What can hang from each mark
mone: gomin zelep
matog: gomin kote mone
kote: matog puso zelep
zelep: kote mone
puso: gomin kote
gomin: kote zelep

Each row was made from one small tree. Brackets hold a mark, then the marks that hang from it, in alphabetical order. Every link used is in the known rows. Write each row's tree.
Known rows
(puso kote): +0.54 -1.87 +2.35 +1.09 +1.41 -0.11 -1.64 +1.38 +2.97 -1.66 -1.41 -5.74 -1.05 -1.36 -0.38 +0.27 -0.62 +4.08 +4.53 -0.56 +1.44 -0.54
(matog gomin (kote puso zelep)): +0.73 +1.29 +0.67 +2.14 +2.62 +0.02 -2.22 +4.43 +0.56 -5.76 +0.73 -5.67 +1.22 -0.28 -0.15 -0.48 +2.21 +3.17 +0.59 +0.44 +3.60 -2.32
(mone (gomin kote)): +0.37 -3.53 +0.89 +1.39 +1.92 -0.46 -1.31 +3.43 +2.23 -2.78 -0.21 -2.99 -0.15 -1.68 +0.63 +0.95 +0.10 +3.23 +5.51 +0.30 +0.98 -0.64
(puso gomin): +0.99 -0.95 +1.71 +1.52 +2.19 -0.04 -1.79 +1.95 +2.75 -2.36 -1.36 -3.71 -0.69 -0.91 -0.22 +0.79 +0.82 +4.00 +3.89 -0.18 +1.34 -1.36
(gomin (kote (matog mone) puso zelep)): +1.14 +0.10 -0.20 +2.27 +2.08 -1.35 -1.44 +3.89 -1.32 -5.13 +0.81 -0.07 -0.79 -1.69 -0.57 -1.09 +1.85 +0.96 +0.00 +1.38 +2.71 -0.53
(gomin (zelep (kote matog puso) mone)): +0.11 -0.38 +2.71 +1.01 +1.85 -0.63 -1.53 +2.11 +4.57 +2.02 -0.95 +3.10 -3.52 -2.36 -0.66 +0.65 +0.67 +1.65 +3.72 -0.03 +4.49 -0.52
(mone gomin (zelep (kote puso))): +0.98 -0.47 +0.87 +1.86 +1.64 +0.45 -1.10 +4.66 +2.65 -0.20 -1.59 -0.79 -1.96 -0.79 +0.72 +1.70 -1.21 +2.31 +5.10 +0.48 +0.90 +1.46
(kote (matog gomin mone) zelep): +1.14 -0.75 +0.91 +0.86 +2.03 -0.05 -2.00 +3.02 -0.10 -6.10 +0.10 -1.44 -0.36 -0.47 -1.55 -0.96 +1.84 +3.11 +0.63 +1.22 +3.40 -1.82
(zelep kote (mone gomin)): +0.48 -4.30 +3.37 +0.40 +1.36 -0.32 -0.64 +2.57 +4.92 +2.15 -1.21 -1.19 -2.22 -1.95 +0.52 +1.67 -0.59 +3.78 +6.49 -0.49 +1.14 +0.20
(kote (matog (mone gomin)) puso zelep): +1.57 +0.45 +0.29 +2.29 +2.06 -0.68 -1.12 +2.90 -2.50 -4.79 -0.05 +1.12 -0.12 +0.32 -0.57 -0.66 +1.50 +1.01 +1.63 +1.58 +2.37 +0.33
(kote (zelep mone)): +0.97 -2.42 +3.74 +0.55 +1.38 +0.31 -1.60 +2.19 +3.73 -2.54 -0.97 -3.90 -0.34 -3.07 +0.07 +0.41 +0.43 +3.63 +3.99 +0.03 +2.11 -1.78
(matog gomin): +0.20 -0.85 +1.79 +0.44 +2.17 +0.61 -2.56 +2.68 +3.39 -4.16 -0.38 -3.19 -1.03 -1.33 -0.53 +0.53 +0.98 +5.26 +3.68 +0.03 +3.17 -1.80
(gomin kote zelep): -0.17 -1.10 +1.23 +1.10 +2.03 -0.15 -2.55 +2.93 +3.84 -2.91 -0.22 -4.67 -0.30 -2.90 -0.42 +0.38 +0.84 +2.35 +4.07 +0.19 +3.03 -2.40
(zelep (kote matog puso) (mone gomin)): +0.59 -2.86 +2.31 +1.28 +1.76 -0.83 -0.34 +2.57 +2.93 +2.38 -0.87 +4.85 -3.36 -1.17 +0.35 +1.19 +0.03 +2.45 +5.24 +0.01 +2.40 +1.24
(zelep (kote matog) mone): +0.30 -4.68 +3.57 -0.05 +1.36 -0.78 -1.03 +1.62 +5.11 +2.42 -1.35 +2.83 -4.01 -2.77 -0.50 +0.88 -0.23 +3.66 +4.36 -0.49 +2.39 -0.26
(matog (mone gomin)): +0.74 -1.47 +1.12 +1.09 +1.80 -0.50 -1.48 +2.01 -0.13 -3.68 -0.56 -3.93 -0.50 -0.11 -0.58 +0.28 +0.86 +3.46 +4.20 +0.84 +0.94 -0.30
(zelep mone): +0.31 -2.82 +3.51 +0.25 +1.51 -0.05 -1.68 +1.25 +4.01 -1.34 -1.26 -2.91 -1.89 -2.68 -0.12 +0.87 +0.59 +4.57 +5.28 -0.29 +1.94 -1.29
(gomin (zelep kote mone)): -0.05 -1.88 +3.71 +0.16 +1.46 -0.16 -1.78 +2.14 +6.53 +1.64 -1.34 -3.27 -2.44 -3.02 -0.47 +1.12 +0.03 +2.99 +4.99 -0.43 +3.43 -1.58
(gomin (kote matog puso) (zelep mone)): -0.02 -0.79 +1.34 +1.71 +2.13 -0.57 -1.66 +2.53 +2.80 -1.35 -0.30 +1.30 -1.86 -2.80 -0.31 +0.28 +1.67 +1.25 +4.00 +0.53 +4.02 -1.47
(puso (kote (matog gomin))): +0.45 -2.48 +1.27 +1.09 +1.78 +0.14 -1.59 +1.77 +2.52 -2.50 -0.96 -1.46 -1.44 -0.35 -0.97 -0.13 +0.04 +4.24 +3.77 -0.25 +2.81 -0.80
(zelep kote): +0.22 -2.16 +2.84 +0.21 +1.63 -0.37 -1.90 +2.64 +4.88 +0.84 -0.75 -1.95 -2.62 -2.40 -0.30 +0.87 -0.49 +4.16 +3.63 -0.48 +2.27 -0.46
(kote (matog gomin) puso (zelep mone)): +0.96 -0.25 +2.07 +1.39 +2.15 +0.27 -1.55 +3.10 +1.91 -3.93 -0.28 +2.01 -1.10 -1.46 -0.23 -0.11 +1.76 +2.98 +2.35 +0.57 +4.31 -1.31
(gomin (kote matog zelep)): +0.85 -3.41 +1.22 +1.20 +1.77 -0.50 -1.64 +3.42 +2.04 -3.57 -0.03 -0.22 -0.30 -2.84 -0.20 -0.31 +0.37 +2.08 +2.14 +0.48 +2.49 -1.62
(gomin zelep): +0.01 +0.22 +2.31 +0.68 +2.01 +0.37 -2.85 +1.56 +3.56 -2.94 -0.93 -3.94 -0.56 -2.01 -0.94 +0.40 +0.73 +3.07 +4.10 +0.11 +3.45 -2.30
(zelep (kote matog)): +0.27 -3.44 +2.40 +0.19 +1.64 -0.66 -1.60 +2.03 +4.09 +1.27 -0.88 +2.80 -3.51 -1.96 -0.80 +0.56 -0.39 +3.51 +3.08 -0.34 +2.73 -0.19
(gomin (kote puso) zelep): -0.10 +1.72 +0.45 +2.00 +2.40 -0.38 -2.44 +3.45 +2.58 -3.08 +0.17 -3.22 -0.65 -2.40 -0.04 +0.30 +1.33 +1.67 +3.35 +0.50 +3.81 -1.66

Write each row's tree
+1.47 -3.63 +3.16 +1.75 +1.02 +0.15 -0.21 +2.31 +2.72 -1.69 -1.51 -6.42 +1.06 -1.27 +0.57 +0.54 -0.79 +2.62 +6.22 -0.29 +0.61 -0.31
(puso (kote (zelep (mone gomin))))
+1.19 -3.20 +3.31 +1.06 +1.44 +0.45 -0.89 +2.61 +2.62 -2.66 -1.03 -3.32 +0.62 -1.83 +0.54 +0.86 +0.21 +3.01 +5.62 +0.25 +1.44 -1.12
(kote (zelep (mone gomin)))
+0.24 -2.03 +2.25 +1.05 +1.63 +0.42 -1.48 +1.21 +4.16 -1.33 -1.51 -2.75 -1.24 -0.98 -1.23 +0.14 +0.64 +3.02 +5.17 -0.09 +3.82 -1.90
(puso (kote (matog (gomin (zelep mone)))))
+1.21 +0.27 -0.84 +2.81 +2.04 -0.47 -1.17 +3.92 -2.49 -5.01 -0.86 -6.29 +0.31 +1.08 -0.22 +0.19 +1.20 +1.64 +2.87 +1.51 -0.20 +0.18
(matog (kote puso) (mone gomin zelep))
+1.07 -0.94 +1.08 +2.32 +1.96 -0.14 -1.33 +0.92 +2.49 -1.09 -2.05 -3.23 -0.26 -0.07 -1.20 +0.04 +0.32 +1.59 +4.10 -0.16 +2.26 -1.44
(puso (gomin zelep) (kote matog))
+1.21 +0.47 +0.14 +2.04 +1.62 -0.31 -0.86 +4.57 +0.57 -1.73 -1.20 -2.57 -2.08 -0.08 +0.08 +1.01 -0.37 +1.85 +3.72 +1.10 +0.43 +1.67
(matog (mone gomin (zelep (kote puso))))
+1.59 -0.27 +0.44 +2.42 +2.00 -0.03 -0.90 +3.96 +2.54 +0.06 -2.16 +2.44 -3.13 -0.47 -0.04 +1.17 -0.30 +1.87 +2.84 +0.27 +1.34 +0.84
(mone (zelep (kote matog (puso gomin))))
+0.46 -1.07 +0.79 +0.59 +2.17 -0.30 -2.16 +2.03 +0.39 -4.96 -0.23 -0.38 -1.92 -0.26 -1.71 -0.52 +1.92 +4.08 +1.73 +0.96 +3.21 -1.33
(kote (matog gomin mone))
+0.80 -0.62 +0.21 +1.41 +2.05 -0.40 -1.98 +5.00 +0.95 -6.86 +0.94 -7.03 +0.77 -1.58 -0.44 -0.61 +1.85 +3.15 +1.17 +1.06 +2.43 -2.22
(matog (gomin (kote zelep)) mone)
-0.25 +2.32 -0.14 +1.98 +2.75 +0.17 -2.68 +4.45 +2.80 -4.85 +0.66 -3.60 -0.35 -1.56 -0.14 +0.27 +2.01 +2.49 +3.06 +0.61 +4.69 -2.22
(matog (gomin (kote puso) zelep))
+0.99 -3.21 +1.64 +1.01 +1.31 +0.63 -1.07 +4.13 +4.08 -0.05 -2.02 -2.13 -1.65 -1.15 +0.35 +1.85 -1.74 +3.04 +5.79 +0.28 +0.22 +0.56
(mone gomin (zelep kote))
+0.16 -1.57 +2.10 +0.93 +1.82 -0.08 -1.74 +2.88 +4.55 +0.76 -0.88 -2.62 -0.89 -1.15 -0.32 +1.18 -0.38 +2.24 +5.47 +0.04 +2.79 -0.79
(mone (gomin (zelep kote)))
+0.13 -1.34 +0.13 +1.27 +2.01 -1.12 -2.09 +2.42 +0.77 -3.56 +0.05 -1.94 -1.18 -1.93 -1.56 -0.60 +1.70 +1.25 +2.18 +1.15 +2.98 -1.93
(gomin (kote (matog mone)) zelep)
+1.61 -2.88 +0.55 +2.32 +2.14 -0.57 -1.01 +3.70 +1.80 -3.48 -0.52 -0.71 +0.36 -1.66 +0.01 -0.01 +0.93 +1.66 +2.00 +0.40 +1.53 -1.83
(puso (gomin (kote matog zelep)))
+1.12 +3.01 -0.29 +2.68 +2.70 -0.73 -1.89 +1.83 -1.04 -3.86 -0.86 -0.30 -1.18 +0.52 -1.53 -0.45 +2.64 +0.76 +1.44 +1.25 +3.25 -1.12
(kote (matog mone) (puso (gomin zelep)))
+1.06 +0.36 +1.55 +1.67 +2.10 -0.06 -1.87 +2.60 +0.71 -3.60 -0.28 +2.53 -0.84 -1.54 -0.43 -0.49 +0.90 +1.98 +1.36 +0.56 +3.54 -0.69
(kote matog puso zelep)
+1.58 -4.80 +2.73 +1.72 +1.04 -0.06 +0.10 +1.65 +2.09 -0.96 -1.62 -1.58 +0.26 -0.93 +0.04 +0.17 -0.76 +1.99 +5.65 +0.03 +0.99 -0.08
(puso (kote matog (zelep (mone gomin))))
+0.93 +1.12 +1.42 +2.15 +2.31 -0.60 -1.36 +3.43 +3.25 +0.50 -0.82 -1.05 -2.35 -0.73 +0.27 +1.07 +0.60 +3.05 +2.90 -0.39 +2.02 +0.21
(zelep (kote (puso gomin)))
+1.36 -2.58 +1.34 +2.12 +1.80 -0.37 -0.83 +1.09 +1.93 -0.91 -1.91 -1.91 -1.15 +0.02 -0.67 +0.13 -0.02 +3.01 +3.95 -0.50 +1.00 -0.35
(puso gomin (kote matog))
+0.93 +1.05 -0.19 +2.26 +2.01 -0.44 -1.93 +3.56 -1.47 -4.98 -0.90 -6.73 -0.81 -0.15 -0.70 -0.20 +1.42 +2.14 +1.28 +1.23 +0.82 -0.61
(matog (kote puso) (mone zelep))
+1.19 -1.70 +0.06 +2.60 +2.14 -0.55 -0.88 +4.29 -0.10 -3.67 +0.44 +2.41 +0.32 -1.13 +0.61 -0.02 +0.72 +0.86 +2.85 +0.95 +2.40 -0.11
(mone (gomin (kote matog puso zelep)))
+0.52 -2.48 +1.72 +0.35 +1.60 -1.34 -1.51 +2.05 +1.98 +0.07 -0.50 +0.89 -3.48 -1.28 -1.52 -0.06 +0.36 +3.10 +1.79 +0.36 +2.21 +0.15
(zelep (kote (matog mone)))
+0.42 +1.37 +0.37 +2.04 +2.32 -1.41 -1.97 +2.48 -1.59 -4.40 +0.30 -6.00 -0.71 -0.08 -0.89 -0.75 +2.46 +2.82 +0.75 +0.77 +1.96 -0.95
(matog (kote puso) mone)
+0.64 +1.11 +0.15 +2.13 +2.44 +0.14 -2.01 +5.49 +1.80 -6.02 +0.97 -3.32 +0.51 -1.89 +0.54 -0.09 +1.53 +2.91 +1.77 +0.61 +3.56 -1.73
(matog (gomin (kote puso zelep)))
-0.18 -2.28 +2.35 +0.92 +1.75 -0.24 -1.93 +2.52 +4.88 -1.67 -0.64 -4.81 -0.97 -3.54 -0.11 +0.79 +0.89 +2.57 +5.39 +0.08 +2.86 -2.50
(gomin kote (zelep mone))
+0.63 +0.14 -0.58 +2.48 +2.21 -1.27 -1.13 +3.96 -1.31 -4.17 +0.57 -3.19 -0.58 -0.60 +0.31 +0.17 +1.49 +2.00 +3.42 +1.15 +1.09 +0.35
(matog (mone (gomin (kote puso))))
+0.56 -1.16 +0.72 +1.30 +2.00 -0.39 -1.79 +1.36 -0.35 -3.31 -0.77 -0.11 -0.54 +0.10 -1.64 -0.16 +1.35 +1.38 +3.61 +1.36 +2.70 -1.08
(kote (matog (mone (gomin zelep))))
+0.26 -0.89 +0.49 +1.14 +2.29 -0.71 -2.26 +2.90 +0.02 -5.31 +0.40 -7.76 -0.07 +0.27 -1.31 -0.57 +2.47 +4.35 +1.25 +0.64 +2.16 -2.29
(matog gomin kote mone)
+1.51 -2.34 +1.07 +1.44 +1.72 -0.52 -1.12 +2.40 -1.31 -4.54 -0.39 -0.30 +0.28 -0.24 -0.96 -0.54 +0.95 +1.68 +2.39 +1.34 +1.58 -0.54
(kote (matog (mone gomin)) zelep)
+0.97 +2.41 -0.06 +2.30 +2.56 -0.57 -2.04 +4.44 -1.71 -7.05 +1.02 -7.55 +1.08 +0.44 -0.88 -1.16 +3.03 +2.58 -0.74 +1.21 +2.97 -2.01
(matog gomin (kote puso zelep) mone)
+0.65 -3.05 +1.31 +1.88 +2.13 -0.59 -1.04 +2.28 +3.67 -1.18 -1.34 -1.26 -0.95 -2.17 -0.40 +0.69 +1.60 +1.53 +4.66 +0.12 +2.29 -2.40
(puso (gomin (kote matog) (zelep mone)))
+0.89 -3.56 +0.21 +1.67 +1.57 +0.44 -1.19 +4.46 +2.33 -3.27 -1.32 -3.83 +0.03 -1.75 +0.77 +1.44 -0.88 +2.54 +6.03 +0.73 -0.27 -0.27
(mone (gomin kote) zelep)
+0.57 -5.62 +2.98 +0.44 +1.36 -0.64 -0.32 +2.01 +4.27 +2.52 -1.33 +3.43 -3.01 -1.54 -0.01 +1.34 -0.45 +3.14 +5.96 -0.20 +1.68 +0.50
(zelep (kote matog) (mone gomin))
+0.05 +3.59 -0.49 +2.18 +2.83 -0.52 -2.74 +3.35 -0.79 -5.93 +0.71 -7.46 +0.24 +0.57 -1.53 -0.84 +3.42 +2.20 +0.53 +1.16 +4.12 -2.55
(matog (gomin zelep) (kote puso) mone)
+0.65 -0.06 +1.88 +1.41 +2.17 -0.17 -1.87 +2.84 +5.12 +0.67 -1.46 -4.03 -1.16 -1.16 -0.54 +1.08 +0.47 +2.35 +3.78 -0.36 +2.62 -1.69
(puso (gomin (zelep kote)))
+0.79 +1.81 -0.89 +2.23 +2.34 +0.02 -2.14 +4.46 -1.20 -6.60 -0.40 -7.04 -0.42 +0.61 -0.81 -0.19 +2.05 +3.00 +1.05 +1.37 +1.64 -1.18
(matog gomin (kote puso) (mone zelep))
+0.70 +2.34 +0.24 +3.11 +2.89 -0.46 -2.16 +2.64 +0.75 -2.93 -0.66 -6.25 +0.78 +0.30 -0.53 +0.11 +2.47 +1.46 +2.14 +0.18 +2.70 -2.43
(matog (kote (puso (gomin zelep))))
-0.24 +0.02 +1.88 +0.36 +2.11 +0.44 -2.68 +3.49 +5.76 -1.03 -0.41 -3.50 -1.55 -1.56 -0.89 +0.79 +0.58 +3.61 +3.52 -0.12 +4.50 -2.14
(matog (gomin (zelep kote)))
+0.92 -0.18 +2.43 +1.97 +2.04 -0.72 -0.63 +3.07 +4.19 +1.58 -1.32 -1.17 -2.92 -1.53 +0.57 +1.39 +0.75 +3.24 +4.19 -0.50 +1.75 +0.15
(zelep (kote (puso gomin)) mone)
+0.37 -4.81 +1.98 +1.20 +1.60 -0.52 -0.65 +2.99 +3.24 -1.41 -0.56 -3.01 -0.71 -2.43 +0.90 +1.32 +0.28 +3.42 +6.75 +0.06 +0.84 -0.74
(zelep (mone (gomin kote)))
+0.48 -1.51 +2.64 +1.32 +1.70 -0.60 -0.49 +3.16 +3.62 +1.57 -0.74 +0.25 -2.62 -1.41 +0.82 +1.54 -0.06 +3.16 +5.83 -0.26 +1.89 +1.02
(zelep (kote puso) (mone gomin))
+1.34 -1.03 +0.84 +1.59 +1.62 -0.32 -1.29 +2.74 +0.01 -4.99 -0.41 -4.58 +0.14 +0.12 -1.55 -1.25 +0.82 +2.71 +1.21 +0.76 +2.53 -1.06
(puso (kote (matog gomin mone) zelep))
